Every row comes from one small tree of marks. The marks that hang from a mark follow it in brackets, in alphabetical order. Every link used is in the known rows. Which tree was each row made from?
Known rows:
dolad{vetab{diput}}: [ -3  12 -26  11 -65 -17 -11 -31 -18   7 -17  -8   1  25  26   4 -17  14
  41  22  39  31 -48  -2  27  -2 -20   7  18   6  13  -4 -20   9 -58 -16
  28  34  10 -28  34   0   9 -10 -13  11   8  17 -11  40   2 -11   4 -22
  24]
tofomo{dolad{bobafek vetab}}: [-34   1 -24 -18 -70 -16 -19 -46  -9  -5 -20  -7  -1  -1  37   5 -10  -3
  38  -1  44  26 -34  23  30 -18   0 -13  29  14  24  11 -28  -2 -28 -38
   5  36  15  -8  57  25  12 -11  -4   8   2  17  -1  59  18 -17  34 -33
  31]
vetab{dolad}: [ -7  32 -26   4 -60 -15  11  -8 -14  10 -17   1   4  24  16  11  -1  16
  39  29  38  15 -38  16  -8  -1 -24  -7   5 -13  28 -12 -10 -11  -4 -20
  36  34  13 -31  20 -22  10 -16 -14   4  10  13 -13  37 -12 -14  -5 -15
  24]
bobafek{dolad fodi{galumet{fika}}}: [  -3   25  -43   -9 -105   -6  -40  -42  -18    8  -12  -10   16   10
   23  -13    4   32   27   13   29  -46  -52    6   11   -6  -25   -9
   25   -1   22  -18  -19    8   16  -15   34   14   -1   -2   16   15
   33  -33   20   -9   15    0  -16   38  -32  -28   -9  -41   30]
dolad{vetab}: [-13   2 -20   1 -71  -6 -18 -33 -11  -6 -17  -7   3  24  27  18 -17   7
  42   8  38  25 -44  14  18  -1   5   5  15  11  10   4 -17   0 -54 -17
  26  30   9 -20  32 -12  10 -10 -16   5   9  17  -1  41   1 -20   0 -23
  22]
dolad{tofomo vetab}: [  8  -9 -12   8 -73 -16 -15 -40 -15   5 -26  -8 -10  17  34 -15 -23  -1
  43   5  46   6 -39  18  28  11  12 -13  13  18   9   0 -24  -3 -64  -8
  15  37  10 -21  34  -9  20  -9 -26  13  -5   0  -8  40  -3 -13   5 -30
  29]
tofomo{dolad{bobafek}}: [-28  12 -29 -13 -69 -14  -1 -39 -11  -8 -21  -5   4   1  29  11  -4  -1
  31   2  43  15 -30  19  29 -13   1 -20  23   3  31   0 -23  -8   3 -43
  11  31  13  -8  49  22  13 -17  10   4   4  13  -1  41  10 -13  31 -24
  36]
bobafek{dolad}: [ -6  16 -31 -11 -77  -9   3 -33  -8   4 -14 -10  11  19  17  11  -8  20
  35  18  42  -5 -45   3  16   7 -20  -6  20  -1  26 -21 -10  -5  13 -27
  40  27  11 -16  19   9  10 -17  30   2  12  -9   7  40  -9 -24  -7 -27
  27]
tofomo{dolad{bobafek{fodi} vetab{diput}}}: [-22  10 -31  -9 -84 -28 -37 -47 -21   8 -20 -10   0   0  37 -14 -10   6
  32   5  43  18 -46   8  33 -20 -20 -12  32   8  31   4 -31   2 -38 -35
  10  30  16 -11  54  29  15 -20 -10  14   2  16 -14  68  13 -10  36 -36
  33]
vetab{diput dolad{bobafek tofomo}}: [  0  21 -22  14 -59 -40  14 -15 -28  39 -23   0 -14   0  30 -49   1  17
  32  33  46  14 -43   3  13   4 -50 -36  15 -19  33 -12 -24  -5 -23 -23
  17  53  18 -38  35  -5  17 -11 -18  28 -18   2 -30  43  -1   6  11 -21
  45]
fika{galumet}: [-11  10 -29   0 -75  17   3 -19  -7  -3 -15   1   3  22  19  24 -12  22
  32   0  34  14 -34  10  13   3   2  20   8   5  22 -27 -16   6 -23 -26
  11  33  11 -25  28  -9   2 -15   5   5 -11  11   2  16 -15  -8   1 -12
  18]
bobafek{dolad{tofomo} fodi{galumet}}: [   7   13  -36  -11 -105  -27  -43  -43  -17   15  -20   -8    7    6
   26  -27  -11   26   39    8   35  -40  -44    4   19    6  -19  -30
   19    9   29  -29  -26   -2    6  -17   28   13    8   -6   17   13
   30  -31    7   -1   11  -19  -23   46  -34  -21   -8  -45   41]
tepe{tuke{bobafek{dolad}}}: [ -5  24 -49   7 -56 -14  -4 -40 -24   1 -21 -17  -3  26  19  11  -8   7
  43   8  38  -5 -33 -33  23   3 -23 -14  32   5   6  -7 -21  -7 -10 -20
  43  49   5  11   5   9  -1  22  21 -13  25   5  27  40  19  -7   7 -37
  41]
bobafek{dolad{vetab}}: [-12   6 -25 -15 -80 -13 -16 -39  -9   5 -14  -9   7  18  28   4 -13  18
  40  15  44   5 -50   8  18   2 -21  -1  25  10  20 -12 -16  -2 -15 -23
  37  29  10 -16  25   9   9 -11  15   6   9  -3   6  59  -1 -28  -3 -39
  23]
galumet{fika fodi}: [ -3  11 -13  17 -73  26 -26 -28 -23  -6 -12 -17   1  29  30  10  13  -2
  37   8  46 -56 -48  12  12  -6  13  19  18 -15   3  -2 -11   5  -4   2
  29  43 -14 -18  34  -2  62 -27   7   4  12  23  14   0  -9 -31  -7 -11
  29]
tuke{bobafek{dolad{tofomo}} tepe}: [ 34  18 -29   3 -65 -13  10 -62 -38   8 -14 -14  -1  38  -4 -19 -10  13
  40  10  49 -33 -39 -30  23  -4  -9 -17  56   2  29 -28 -22 -10  -1 -28
  42  42  18  -6   8  17   9  26  29 -26  15 -18  -9  64   4 -22   7 -47
  39]
tepe{tuke{bobafek}}: [ -6  24 -46  19 -50 -12   0 -34 -27  -7 -23 -15  -5  30  18  22  -9  -1
  45   7  36   4 -28 -29  25   1  -7 -12  24   3   1   0 -22  -6 -28 -17
  37  49   3   9   7  -6   1  22   7 -16  25  16  20  26  21   0   9 -26
  40]
bobafek{dolad{vetab} fodi}: [  -6    9  -32  -17 -107  -18  -53  -41  -16    7  -14  -12    7   13
   29   -6  -11   23   36    8   40  -14  -60    4    9    0  -20   -2
   28    8   30  -12  -16   -3  -29  -18   36   15   12   -8   18   10
   14  -22    2   10    9   -5    0   72   -6  -28   -4  -44   23]
tuke{bobafek{fodi}}: [  6  23 -46  26 -87 -10 -34 -43 -31  -4 -14 -15   6  51   4  14  -7  13
  36  -1  31 -12 -49 -14  19  -3   6  -5  25  -6  29  -2 -14 -11 -30 -20
  39  16   4  -7   2 -10   4  -9   0 -14  29   8  -2  39   8  -9  13 -28
  35]
dolad{bobafek{fodi} vetab{diput}}: [-22   3 -27   5 -87 -29 -47 -35 -30  16 -10  -9  -6  -7  44 -26  -8  15
  31   5  38  24 -59  -1  24 -15 -18 -17  34   0  20  10 -26   5 -76 -22
  15  31  15 -18  39   5   8 -13 -24  25  -6  16 -19  60  14 -10  17 -34
  43]
tuke{tepe}: [ 12  21 -21   0 -60   1  17 -31 -26  -7 -10  -6   6  15   3  12  -8   9
  39  16  42   2 -32  -6  10 -12   9  -6  37  -1  22 -23 -15  -4 -18 -25
  35  35  22 -19  28   2  13  13   6 -17  12  11 -22  34 -10 -25  -6 -23
  34]
fodi{galumet{fika}}: [ -8  24 -34  12 -70   8  -4 -36 -11  -4 -15  -8  12  18  20  11   3  18
  31  12  28 -14 -34  16  19 -10   3  -1  14   0   2  -5 -21  15   3 -13
  22  27 -10 -15  29   0  35 -24   6 -16  17  23 -22  -2 -27 -21  -8 -20
  32]
bobafek{dolad{tofomo vetab} fodi}: [   8    1  -25  -13 -108  -24  -51  -47  -20   16  -20  -12   -3    8
   35  -33  -16   16   36    5   44  -30  -56    7   17   12  -14  -17
   26   14   29  -16  -21   -4  -35  -10   29   20   15   -7   22   11
   22  -22   -4   16   -4  -20   -6   73  -10  -21   -1  -47   29]
tofomo{dolad}: [-10  21 -35  -7 -67  -7   3 -38  -9 -12 -23  -7  10  25  17  27 -11   2
  36  11  42   8 -26  16  25  -5   0  -2  11   8  28 -10 -18  -6   8 -35
  22  26  12 -11  43  19  16 -21  14  -7  16  11  -1  32  -3 -15  21 -18
  22]

Which tree is each row?
[ 19  32 -27  20 -54 -33  19 -12 -25  32 -26   0  -9  22  20 -34  -5  19
  36  41  46   7 -41  -2  10  11 -50 -19   2 -16  30 -24 -18  -3 -18 -15
  29  44  16 -42  28  -8  22 -16 -18  16  -4  -1 -30  35 -15   2   2 -18
  32] | vetab{diput dolad{tofomo}}
[-31  -6 -19  -5 -92 -20 -53 -37 -22   3 -13  -9  -5 -11  45 -10  -6   7
  34  -6  35  18 -55  16  14 -15   8 -20  31   5  18  17 -26  -3 -72 -21
  11  27  11 -11  34  -5   9 -13 -29  21  -5  17 -10  61  14 -18  13 -38
  40] | dolad{bobafek{fodi} vetab}
[  3  23 -25  14 -73 -42 -10 -18 -35  39 -20  -1 -13  -4  32 -55   3  20
  30  30  44   3 -49  -1   9   1 -50 -37  16 -21  36 -14 -24  -7 -32 -17
  20  45  20 -34  29  -5  21 -18 -28  30 -17   0 -37  51  -5   4  11 -27
  45] | vetab{diput dolad{bobafek{fodi} tofomo}}
[ 28  10 -23  -3 -66 -16  -4 -68 -36  11 -14 -16  -6  37   6 -23 -15  12
  43   6  50 -24 -45 -27  24  -4 -10 -13  57  12  21 -19 -27  -5 -24 -25
  38  47  17  -4  11  20  10  29  18 -20  15 -13 -10  78   9 -23  11 -54
  35] | tuke{bobafek{dolad{tofomo vetab}} tepe}
[-29   2 -27 -17 -89 -20 -42 -48 -16  -3 -19  -9  -2  -2  39  -3 -10   0
  33  -6  44  12 -42  22  25 -21   0 -14  32  12  30   9 -30  -3 -35 -33
   8  25  15  -2  52  23  15 -20 -12   9   1  15  -5  66  15 -17  34 -36
  31] | tofomo{dolad{bobafek{fodi} vetab}}
[-32  -2 -24  -4 -94 -13 -58 -46 -23   6 -10 -11  -2 -13  47 -19  -1  12
  29  -6  29   0 -53  20  16 -21   5 -18  34   8   5  20 -31  12 -57 -16
   6  28  -1  -8  38  -2  25 -18 -25  10  -2  26 -20  50   2 -22   8 -41
  43] | dolad{bobafek{fodi{galumet{fika}}} vetab}
[ -7  18 -50   1 -75 -21 -38 -43 -28   6 -20 -19  -3  24  28   0  -9   9
  45   2  37 -12 -42 -32  20   1 -23 -13  36  10   7  -1 -26  -5 -36 -13
  41  41   8  18   4   8   1  19   4 -10  25   9  22  61  21  -9   9 -47
  37] | tepe{tuke{bobafek{dolad{vetab} fodi}}}
[ -7  -9 -13  11 -69 -31 -17 -42 -24  23 -22  -9 -18 -11  47 -49 -14   2
  36   5  48  20 -47   5  39   2 -12 -34  27   6  13   6 -32   6 -75 -19
   2  49  15 -24  47   4  18  -5 -26  32 -22   1 -19  50  13  -1  18 -35
  49] | dolad{bobafek tofomo vetab{diput}}
[-24  18 -36 -11 -88  -9 -28 -48 -17  -2 -18  -9   4  -4  31  -5   4   6
  25  -4  37 -15 -33  20  23 -22  -1 -18  29   4  26   5 -28   1   5 -33
   8  24   2  -1  48  29  29 -27   6  -3   3  20 -13  39  -4 -17  29 -33
  39] | tofomo{dolad{bobafek{fodi{galumet{fika}}}}}
[-18 -16 -16  -2 -96 -31 -59 -47 -23  14 -20  -8 -14 -23  52 -44 -13   6
  41 -11  34  -5 -44  21  26  -6  10 -44  28  17  13  10 -40   0 -68 -16
  -3  29   5  -8  38  -3  28 -16 -38  18  -9   6 -31  57  -4 -11  11 -47
  51] | dolad{bobafek{fodi{galumet}} tofomo vetab}
[  16    7  -32   -5 -105  -32  -46  -46  -24   25  -20  -13   -5   11
   31  -45  -15   23   34   15   44  -24  -61   -5   25   11  -35  -16
   27    9   28  -23  -22    0  -39  -13   30   23   15  -15   25   18
   22  -23   -2   19   -4  -20  -13   72  -11  -16    1  -47   31] | bobafek{dolad{tofomo vetab{diput}} fodi}
[-15 -21  -6  -2 -74 -21 -23 -45 -20   9 -21  -7 -17 -11  51 -35 -14  -5
  37  -8  46  14 -42  21  31   1  14 -36  27  15   8  12 -29  -5 -70 -18
   1  46  13 -18  43  -5  18  -3 -25  27 -21   2  -9  51  15  -9  16 -36
  47] | dolad{bobafek tofomo vetab}
[ -6  17 -32  -5 -66 -17  -9 -44 -12  -2 -23  -9   4  25  23   9 -20   6
  39  17  45  23 -39   7  34  -8 -23   4  19  14  24  -7 -27   5 -24 -31
  21  32  14 -16  52  29  15 -17   0   0  11  15  -7  52   4 -13  27 -25
  18] | tofomo{dolad{vetab{diput}}}
[-25  11 -31   3 -92  -9 -35 -34 -24   3 -10  -7   3 -12  34 -13   8  15
  23  -3  29 -13 -45  13  16 -17   3 -26  28  -6  17   6 -26   5 -22 -22
  12  24  -1  -7  31  -2  27 -24  -8   5   0  20 -23  24  -8 -16   6 -28
  48] | dolad{bobafek{fodi{galumet{fika}}}}
[ -7  28 -57   3 -73 -23 -33 -42 -28   2 -19 -18   0  21  22   5  -7  12
  46   4  30 -19 -35 -34  20  -3 -26 -20  30   8   9 -12 -29  -4  -9 -16
  40  36   3  20   2  10   5  12  14 -20  34   7  11  44   6  -7   4 -44
  44] | tepe{tuke{bobafek{dolad fodi{galumet}}}}
[ 25  27 -42  -2 -85 -14 -20 -58 -43   6  -6 -16   6  37  -7  -7  -4  21
  38   8  40 -36 -49 -35  13 -14 -14  -8  60  -3  36 -25 -18 -10  -5 -31
  48  27  17   0   0  17   5  18  25 -29  26  -8 -12  73   3 -27   5 -49
  36] | tuke{bobafek{dolad fodi} tepe}
[ -3  28 -52  17 -67 -17 -24 -34 -33  -4 -24 -17  -6  26  19  14  -6   3
  41   1  32  -8 -35 -30  19   0  -6 -15  27   3   7  -1 -22  -8 -37 -12
  38  38   5  15   3  -5   4  16  -3 -11  26  15  16  35  17   1  11 -33
  42] | tepe{tuke{bobafek{fodi}}}
[-12 -18 -11  -1 -96 -28 -51 -46 -26  13 -20 -11 -16 -17  51 -44 -12   0
  35 -11  42  -2 -51  17  23  -1  14 -37  30  13  17  12 -29  -6 -79 -14
   0  34  13 -11  37  -6  22 -11 -38  31 -19   1 -14  60  11 -12  17 -41
  47] | dolad{bobafek{fodi} tofomo vetab}
[ -3 -11 -17   8 -92 -39 -46 -43 -33  25 -20 -11 -18 -14  48 -60 -12   6
  34   0  46   5 -56   3  33   0 -11 -36  31   5  19   6 -33   3 -86 -13
   3  36  17 -18  43   4  23 -14 -35  35 -22  -1 -26  60  10  -1  20 -40
  50] | dolad{bobafek{fodi} tofomo vetab{diput}}
[ -7  14 -18   2 -82 -33 -18 -18 -26  24 -19  -2 -13  -8  35 -39   5  11
  30  13  42  -7 -44  18  -4   0 -18 -40  16 -14  33  -5 -21 -16 -25 -15
  16  37  15 -25  24 -19  22 -17 -31  25 -14   0 -25  51  -4  -8   9 -29
  44] | vetab{dolad{bobafek{fodi} tofomo}}
[ 26  28 -39  17 -78  -8 -20 -50 -45  -2 -10 -16   3  44  -9   5  -6  13
  39   5  35 -22 -44 -32  13 -16   8  -8  52  -4  30 -16 -19  -8 -31 -25
  41  25  17  -4   5   3   7  18   4 -30  27   8 -17  56   4 -19  11 -38
  37] | tuke{bobafek{fodi} tepe}
[-24  12 -34 -15 -86 -18 -24 -40 -17  -5 -20  -7   3  -1  30   5  -3   3
  30  -1  41   1 -35  16  25 -15   0 -24  27   2  36   0 -24  -8  -6 -37
  12  23  17  -4  46  25  15 -22   2   5   4  11  -5  48   7 -13  32 -28
  37] | tofomo{dolad{bobafek{fodi}}}
